Known rows, with every step that occurs:
k-c: [-0.465 -1.265 -0.810 -1.023 -0.618 -0.913 -0.127  1.094  0.362  1.123
  0.151  0.744  0.409 -0.090  0.186  0.839 -0.436  0.335  0.951  1.584
  0.514  0.747  1.315 -1.153  0.248  0.502 -0.788  0.792 -0.738  0.722]
l-u-e-c: [-0.907 -1.382 -1.928 -2.767 -0.590 -1.487 -0.242  1.267  0.420  1.045
  0.124  0.805  0.572  0.558 -0.046  0.657 -0.682  0.924  1.181  2.643
 -0.300 -0.388  0.808 -0.469  3.915  0.267 -1.075  0.896 -0.867  0.647]
u-e-c-w: [-0.599 -1.322 -1.156 -2.476 -0.229 -0.870 -0.389  1.213  0.442  1.094
 -0.089  0.729  0.384  0.360 -0.156  1.359 -0.936  0.622  1.044  2.036
  0.251 -0.618  1.186 -0.990  4.379  0.168 -0.718  0.649 -0.771  0.741]
b-c-e-u-l-m-w: [-0.541 -1.760 -1.530 -0.975 -0.544 -1.751 -0.150  1.166 -0.022  1.131
  0.011  0.871  0.538  1.169 -0.244  0.647 -1.472  1.065  1.616  1.666
 -0.770 -1.402  1.040 -1.426  3.393  0.202 -1.705  0.938 -0.245  0.761]
b-c-w: [-0.411 -1.418 -0.948 -1.076 -0.777 -0.856 -0.695  1.008  0.185  1.310
 -0.491  0.836  0.491  0.146 -0.008  1.178 -0.602  0.351  0.952  1.036
  0.758 -0.520  1.804 -0.909  1.741  0.597 -0.491  0.799 -0.507  1.018]
b-x-e-u-l-m-w-c: [-0.401 -1.893 -0.645 -1.240 -0.858 -1.473  0.013  1.100  0.218  1.377
 -0.430  0.766  0.994  0.992  0.162  1.850 -1.574  1.532  2.663  2.378
 -1.901 -0.205  1.335 -1.977  3.562  0.397 -1.973  0.843 -0.732  0.469]
u-l: [-0.796 -1.549 -0.055 -0.787 -0.375 -1.139 -0.049  1.160  0.552  0.908
 -0.309  0.453  0.495  0.371  0.564  0.415 -0.696  0.049  1.080  1.314
  0.384  0.121  1.578 -1.115  0.325  0.409 -0.954  0.740 -0.630  1.072]
t-c-l-m: [-0.623 -1.820 -1.743 -0.667 -0.209 -1.662 -0.098  1.031  0.302  0.699
 -0.575  0.804  0.670  0.640 -0.441  0.970 -0.978  0.200  0.876  1.230
  0.286  0.668  1.808 -0.924  0.665  0.511 -1.484  1.530  0.128  0.816]
w-m-l-u-e: [-0.897 -1.658 -0.831 -1.567 -0.412 -2.240 -0.878  1.152  0.445  0.692
  0.462  0.718  0.643  0.871  0.750  0.096 -0.853  0.531  1.465  1.512
 -1.049 -0.244  2.070 -1.091  4.969  0.187 -1.369  0.895 -0.295  0.556]
c-w-m-l: [-0.673 -1.632 -0.013 -0.086 -0.451 -1.598 -1.290  1.063  0.495  1.093
 -0.346  0.662  0.522  0.665  0.607  0.726 -1.024  0.052  1.358  0.149
 -0.646  0.021  2.594 -1.367  3.125  0.549 -0.767  1.140  0.071  0.723]
k-c-w-m-l-u-e: [-0.488 -1.252 -1.097 -1.246 -0.216 -1.983 -1.169  1.015  0.134  1.175
  0.857  0.951  0.588  0.856 -0.025  0.470 -1.021  0.727  1.155  1.394
 -1.266 -0.414  1.938 -1.709  6.766  0.161 -1.316  0.878 -0.042  0.412]
b-x-e-u: [-0.766 -1.494 -1.198 -1.803 -0.862 -0.981 -0.455  1.218  0.816  0.965
 -0.438  0.495  0.366  0.558  1.167  1.685 -1.058  1.000  2.357  2.681
 -0.323  0.175  1.754 -0.610  2.992  0.989 -1.161  0.990 -0.992  0.317]
x-e-u-l-m-w: [-0.593 -1.852 -0.489 -0.573 -0.421 -1.634 -0.007  1.299  0.254  1.013
 -0.395  0.539  0.691  1.271  0.626  0.898 -1.559  1.062  1.745  1.526
 -1.108 -0.611  1.740 -1.166  4.124  0.233 -1.553  1.606 -0.418  0.600]
l-u-e: [-0.767 -1.263 -1.232 -2.262 -0.620 -1.649 -0.510  1.246  0.405  0.884
  0.136  0.675  0.549  0.476  0.755  0.365 -0.519  0.762  1.002  2.066
  0.036 -0.235  1.594 -0.331  4.353  0.524 -0.921  0.942 -0.875  0.689]
e-u-l-m-w-c: [-0.704 -1.788 -0.275 -0.399 -0.637 -1.743 -0.202  1.154  0.114  1.535
 -0.757  0.846  0.939  0.872 -0.248  0.702 -1.156  0.938  1.895  1.391
 -1.374 -0.555  1.339 -1.601  2.133  0.528 -1.591  1.447 -0.348  1.065]
m-w-c-e-x: [-0.292 -1.064 -1.245 -1.346 -0.728 -1.144  0.058  1.125  0.340  1.705
 -0.439  0.819  0.583  0.191 -0.043  1.464 -1.013  1.006  2.076  1.127
 -1.016 -0.272  0.943 -1.282  2.349  0.684 -0.945  0.331 -0.315  0.420]
m-w-c: [-0.365 -1.445 -0.111 -0.798 -0.947 -0.996  0.113  1.125  0.117  1.825
 -0.609  0.874  0.837 -0.088  0.004  0.967 -0.556  0.715  1.245  0.900
 -0.405 -0.185  1.842 -1.170  0.792  0.659 -0.651  0.668 -0.625  0.912]
w-c-l: [-0.872 -1.413 -0.617 -0.854 -0.504 -1.003  0.186  1.073  0.459  1.277
 -0.471  0.749  0.534  0.024 -0.192  0.775 -0.541  0.137  1.396  1.740
  0.413  0.380  2.110 -1.232  0.101  0.803 -1.370  0.382 -0.028  1.227]
t-c: [-0.547 -1.584 -1.159 -1.407 -0.435 -1.179 -0.098  1.031  0.271  1.067
 -0.639  0.695  0.601  0.094 -0.049  0.939 -0.519  0.259  0.811  1.129
  0.567  0.211  1.323 -0.647 -0.712  0.612 -0.717  1.192 -0.587  0.860]
t-c-l-u-e-x: [-0.744 -1.270 -2.804 -1.711  0.131 -1.816  0.165  1.084  0.543  1.084
 -0.584  0.764  0.567  0.862 -0.576  0.945 -0.977  0.696  1.450  2.301
 -0.650 -0.784  1.266 -0.550  4.360  0.727 -1.451  1.208  0.140  0.524]
t-c-b-x-e-u-l-m: [-0.782 -1.803 -1.936 -1.163 -0.270 -1.475 -0.165  0.990  0.449  0.936
 -0.154  0.525  0.563  1.330 -0.009  1.832 -1.728  0.880  2.174  2.406
 -1.019  1.141  0.687 -1.456  2.448  0.417 -1.849  1.719  0.151  0.227]
x-e-c-l-u: [-1.025 -1.455 -2.239 -1.384 -0.517 -1.233  0.277  1.262  0.474  1.182
 -0.070  0.702  0.448  0.838 -0.173  0.875 -1.089  0.807  1.334  2.650
 -0.262 -0.193  1.698 -0.459  3.354  0.546 -1.595  0.909 -0.006  0.655]
c-w-m: [-0.549 -1.530 -0.611 -1.094 -0.842 -1.401 -1.414  1.017  0.510  1.091
 -0.511  0.584  0.355  0.213  0.693  1.033 -0.793  0.369  1.193  0.213
 -0.034  0.124  2.576 -1.191  2.511  0.676 -0.445  1.369 -0.637  0.823]
e-c-b: [-1.036 -1.339 -1.295 -0.862 -0.630 -0.792 -0.117  1.197  0.688  1.384
 -0.245  0.661  0.285  0.314 -0.105  1.007 -0.826  0.179  1.233  1.668
 -0.001  1.357  0.841 -0.707  0.369  0.526 -0.539  1.372  0.036  0.685]
x-e-u-l: [-1.020 -1.594 -0.506 -1.393 -0.183 -1.162  0.055  1.235  0.613  0.833
 -0.214  0.275  0.291  0.817  0.825  0.691 -1.119  0.494  1.850  2.242
  0.055 -0.723  1.581 -0.924  2.141  0.496 -1.485  1.020 -0.625  0.965]
e-x: [-0.681 -1.320 -1.089 -0.944 -0.607 -1.177 -0.426  1.177  0.918  0.980
 -0.859  0.556  0.474  0.249  0.718  1.232 -0.694  0.315  1.884  1.153
 -0.150  0.530  1.242 -0.610  1.056  0.784 -0.524  1.305 -0.590  0.599]
k-c-t: [-0.607 -1.016 -1.099 -1.439 -0.753 -1.102 -0.444  0.999  0.021  0.668
  0.145  0.761  0.484  0.040  0.099  0.512 -0.434  0.236  1.159  1.402
  1.383  0.619  0.970 -1.526 -0.236  0.891 -0.672  0.599 -0.209  0.402]
b-x-e-c-w: [-0.358 -1.443 -1.424 -1.996 -0.866 -0.523 -0.461  1.114  0.577  1.301
 -0.245  0.699  0.520  0.465  0.267  2.459 -1.260  1.065  1.811  2.270
 -0.267  0.238  1.356 -1.116  3.495  0.499 -0.853  0.510 -0.843  0.212]

Rows:
[-0.171 -1.548 -0.829 -0.874 -1.252 -1.146  0.007  1.042  0.177  1.581
  0.070  0.837  0.926  0.527  0.304  2.301 -1.377  1.330  2.098  1.576
 -1.350  2.027  1.464 -1.766  3.090  0.395 -1.206  0.861 -0.124 -0.056] -> l-m-w-c-b-x-e
[-0.421 -1.442 -1.672 -1.461 -0.609 -0.761  0.160  0.953  0.467  1.226
 -0.021  0.544  0.480  0.361  0.294  2.114 -1.124  0.699  1.521  1.948
 -0.013  1.629  1.200 -0.989  1.037  0.562 -0.941  0.908 -0.109  0.079] -> t-c-b-x-e
[-0.940 -1.277 -1.423 -3.202 -0.418 -1.219 -0.129  1.148  0.203  0.321
  0.074  0.692  0.504  0.330 -0.026  0.793 -0.722  0.481  1.436  2.257
  1.118 -0.351  0.537 -1.344  1.784  0.396 -0.897  0.344 -0.467  0.469] -> u-e-c-t
[-0.842 -1.842 -1.716 -1.450 -0.355 -1.251  0.280  1.232  0.533  0.487
  0.076  0.685  0.510  0.790 -0.132  1.517 -1.371  0.645  1.516  2.246
  0.110  0.877  1.561 -1.185  2.208 -0.047 -1.836  1.008 -0.123  0.598] -> x-e-c-l-m
[-0.750 -1.471 -2.110 -2.752 -0.704 -1.811 -1.256  1.078  0.373  1.177
  0.105  0.819  0.459  0.668 -0.164  0.954 -0.996  1.059  1.262  1.611
 -1.003 -0.785  1.592 -1.103  5.774  0.260 -0.960  1.268 -0.749  0.655] -> l-u-e-c-w-m
[-0.538 -1.239 -1.122 -1.160 -0.531 -1.537  0.406  1.188  0.050  1.813
 -0.227  0.995  0.786  0.516 -0.354  0.422 -0.818  1.057  1.107  2.105
 -0.911 -1.039  2.227 -1.046  5.463  0.758 -1.447  0.404  0.024  0.861] -> m-w-c-l-u-e
[-0.498 -1.279 -2.219 -2.041 -0.653 -1.144 -0.176  1.067  0.548  0.923
  0.052  0.701  0.279  0.241  0.082  1.442 -0.883  0.601  1.974  1.682
  0.269 -0.258  0.629 -0.990  1.141  0.397 -1.040  0.293 -0.459  0.524] -> b-c-e-x
[-0.766 -1.614 -0.664 -1.413 -0.655 -1.795 -0.087  1.054 -0.332  0.836
 -0.400  0.715  0.949  1.108 -0.031  0.804 -1.430  1.095  2.258  1.576
 -0.409 -0.732  1.145 -2.154  2.644  0.649 -1.841  0.986  0.003  0.530] -> x-e-u-l-m-w-c-t
[-0.440 -1.092 -1.277 -0.408 -0.951 -0.630 -0.259  1.016  0.647  1.535
  0.279  0.758  0.336  0.060  0.201  1.536 -0.760  0.496  1.478  2.054
 -0.284  2.250  1.023 -1.398  1.091  0.790 -0.671  0.812 -0.142  0.134] -> k-c-b-x
[-0.930 -1.489 -1.388 -2.082  0.003 -0.987  0.530  1.260  0.692  0.843
  0.044  0.699  0.278  0.403 -0.368  0.949 -0.935  0.378  1.250  2.754
  0.309 -0.343  1.454 -1.071  2.841  0.172 -1.415  0.324 -0.203  0.878] -> u-e-c-l
[-0.747 -1.377 -2.259 -1.772  0.025 -1.740  0.209  1.098  0.202  1.045
 -0.168  0.822  0.569  0.664 -0.464  0.438 -0.798  0.569  0.648  2.326
  0.086 -0.798  1.766 -0.508  3.978  0.649 -1.509  0.920  0.009  0.829] -> t-c-l-u-e
[-0.500 -1.157 -1.734 -1.004 -0.387 -1.640  0.349  1.178  0.377  1.821
 -0.643  0.977  0.801  0.666 -0.483  0.928 -1.008  1.187  1.867  2.099
 -1.662 -1.063  1.704 -1.115  5.913  0.811 -1.411  0.686  0.124  0.620] -> m-w-c-l-u-e-x
[-0.263 -1.514 -0.851 -0.185 -1.360 -1.260 -0.398  1.026  0.284  1.794
 -0.501  0.993  0.979  0.413  0.046  1.793 -1.112  1.034  1.881  1.166
 -1.483  2.042  1.372 -1.589  2.277  0.695 -0.877  1.168 -0.005  0.162] -> l-m-w-c-b-x
[-0.282 -1.693 -0.468 -0.177 -0.940 -1.591 -0.451  1.246  0.240  1.116
 -0.675  0.850  0.849  0.523  0.635  0.917 -0.925  0.737  1.029  0.435
 -0.485  0.447  1.939 -0.817  2.484  0.415 -0.641  1.590 -0.621  0.480] -> l-m-w
[-0.435 -1.701 -0.803  0.524 -0.621 -1.540 -0.037  1.250  0.368  1.184
 -0.782  0.849  0.722  0.746  0.240  0.727 -1.156  0.535  1.007  0.781
 -0.446  0.340  2.585 -0.853  3.270  0.639 -1.080  1.432  0.175  0.602] -> c-l-m-w
[-0.583 -1.591 -1.456 -1.547  0.005 -2.240 -1.184  0.946  0.027  1.119
  0.036  0.871  0.744  1.037 -0.286  0.589 -1.124  0.654  0.982  0.964
 -1.152 -1.036  1.955 -1.213  5.833  0.284 -1.243  1.226  0.112  0.552] -> t-c-w-m-l-u-e
[-0.975 -1.654 -1.165 -1.451 -0.720 -1.380 -0.290  1.016  0.522  1.111
  0.097  0.568  0.620  1.077  0.227  1.775 -1.529  0.992  2.793  2.708
 -1.198  1.614  0.839 -1.982  2.640  0.442 -2.099  1.121 -0.033  0.477] -> w-c-b-x-e-u-l-m
[-0.686 -1.362 -1.120 -1.208 -0.623 -0.772 -0.705  1.169  0.473  1.433
 -0.636  0.770  0.443  0.326 -0.149  1.310 -0.847  0.429  1.073  1.314
  0.143 -0.106  1.328 -0.761  2.206  0.608 -0.484  1.182 -0.592  0.860] -> e-c-w
[-0.666 -1.630 -1.753 -1.591 -0.569 -0.596  0.497  1.196  0.810  1.013
 -0.141  0.647  0.396  0.518  0.053  2.009 -1.293  0.774  1.981  3.087
 -0.197  0.499  1.663 -1.167  2.148  0.503 -1.546  0.183 -0.319  0.331] -> b-x-e-c-l
[-0.873 -1.357 -0.649 -1.196 -0.224 -1.825 -0.464  1.299  0.361  0.836
  0.288  0.770  0.720  0.929  0.694  0.033 -0.752  0.393  1.144  1.971
 -0.574 -0.342  1.555 -0.462  4.983  0.368 -1.238  0.717 -0.185  0.557] -> m-l-u-e
[-0.999 -1.406 -0.918 -0.822 -0.475 -0.960 -0.108  1.171  0.848  1.235
 -0.094  0.303  0.206  0.997  0.855  1.404 -1.447  0.642  2.352  2.647
 -0.668  0.772  1.324 -1.153  3.099  0.790 -1.353  1.072  0.075  0.373] -> c-b-x-e-u-l
[-0.358 -1.836 -0.070  0.093 -0.613 -1.597 -0.106  1.227  0.226  1.081
 -0.562  0.694  0.899  0.822  0.379  0.606 -1.139  0.604  1.050  0.562
 -0.756  0.157  1.717 -1.321  2.218  0.171 -1.012  1.289 -0.483  0.707] -> u-l-m-w
[-1.223 -1.560 -1.715 -1.410 -0.324 -2.004 -0.578  1.160  0.557  1.146
  0.754  0.794  0.472  1.072 -0.185  0.373 -1.216  0.523  1.619  1.911
 -1.709  0.520  1.070 -1.240  4.809  0.021 -1.342  1.306  0.562  0.356] -> w-m-l-u-e-c-b
[-1.046 -1.549 -1.364 -1.511 -0.290 -1.894 -0.781  1.246  0.472  0.494
  0.112  0.513  0.286  1.134  0.613  0.397 -1.342  0.583  1.796  1.811
 -0.192 -0.084  1.047 -1.045  3.067  0.403 -1.846  1.231 -0.402  0.784] -> c-e-u-l-m
[-0.727 -1.613 -1.164 -2.273 -0.579 -0.758  0.253  1.219  0.529  0.899
  0.079  0.559  0.433  0.275  0.230  1.481 -0.910  0.655  1.482  2.186
  0.277  0.292  1.081 -0.893  0.805  0.102 -1.077  0.679 -0.904  0.624] -> x-e-c
[-0.875 -1.092 -1.229 -1.359 -0.060 -1.179 -0.104  1.145  0.406  1.126
  0.600  0.577  0.012  0.634 -0.042  0.385 -1.050  0.552  1.553  2.359
  0.025 -0.539  0.726 -1.420  2.199  0.498 -1.689  0.525 -0.378  0.795] -> k-c-e-u-l
[-0.356 -1.633 -0.449  0.127 -1.001 -1.330 -0.066  0.997  0.250  1.753
 -0.338  0.877  0.988  0.691 -0.193  1.529 -1.328  0.919  1.884  1.255
 -1.636  1.594  1.128 -2.162  2.090  0.408 -1.292  0.919  0.128  0.381] -> u-l-m-w-c-b-x
[-0.957 -1.390 -1.343 -1.552 -0.548 -0.645  0.306  1.199  0.603  1.177
  0.256  0.505  0.249  0.409  0.156  1.465 -1.092  0.450  1.452  2.005
  0.086  1.309  0.881 -0.881  1.138  0.215 -0.913  1.098 -0.064  0.480] -> x-e-c-b
[-0.378 -1.527 -0.786 -1.919 -0.958 -0.811 -0.153  1.156  0.700  0.820
 -0.115  0.486  0.539  0.228  1.221  1.874 -0.884  0.822  1.861  2.141
  0.162  0.970  1.762 -0.934  1.941  0.593 -0.966  0.329 -1.089  0.202] -> b-x-e
[-0.766 -1.435 -2.180 -1.875 -0.453 -1.546  0.174  1.127  0.224  1.008
  0.195  0.891  0.488  0.569 -0.265  0.362 -0.663  0.584  0.996  2.668
  0.332 -1.024  1.899 -0.781  4.041  0.442 -1.521  0.417 -0.095  0.982] -> b-c-l-u-e
[-0.397 -1.822  0.073 -0.515 -0.735 -1.569  0.083  1.085 -0.014  1.362
 -0.434  0.862  1.092  0.553 -0.219  0.839 -0.979  0.738  1.366  0.855
 -0.969  0.166  1.399 -1.915  1.072  0.128 -1.397  0.851 -0.499  0.997] -> u-l-m-w-c
[-0.693 -1.609 -1.308 -0.679 -0.525 -0.919  0.274  1.091  0.405  1.077
 -0.342  0.794  0.395  0.191 -0.239  0.737 -0.609  0.083  1.082  1.751
  0.814 -0.353  2.071 -1.036  0.327  0.584 -1.188  0.508 -0.010  1.128] -> b-c-l
[-0.792 -1.500 -2.473 -1.425 -0.851 -1.105  0.108  1.202  0.674  1.286
 -0.204  0.761  0.556  0.851  0.026  1.565 -1.240  1.161  1.824  3.231
 -0.866  0.222  1.603 -0.694  3.932  0.763 -1.651  0.535 -0.223  0.214] -> b-x-e-c-l-u
[-0.905 -1.580 -0.552  0.188 -0.599 -1.634 -0.164  1.126  0.172  1.817
 -0.559  0.793  0.747  0.978 -0.373  0.654 -1.323  0.715  1.890  1.235
 -1.574  0.457  1.160 -1.611  2.605  0.611 -1.422  1.818  0.448  0.903] -> e-u-l-m-w-c-b
[-0.874 -1.122 -2.097 -1.955 -0.282 -1.694  0.055  1.133  0.625  1.278
 -0.271  0.834  0.592  0.589 -0.321  0.931 -0.783  0.777  2.081  2.687
 -0.835 -0.355  1.353 -1.090  4.666  0.761 -1.676  0.631 -0.003  0.790] -> w-c-l-u-e-x
[-0.278 -1.893 -1.323  0.245 -0.769 -1.419  0.192  1.122  0.077  1.242
 -0.575  1.059  0.788  0.649 -0.389  0.950 -1.082  0.615  1.028  1.133
 -0.296 -0.369  2.241 -1.209  2.317  0.360 -1.234  1.063  0.206  0.793] -> b-c-l-m-w
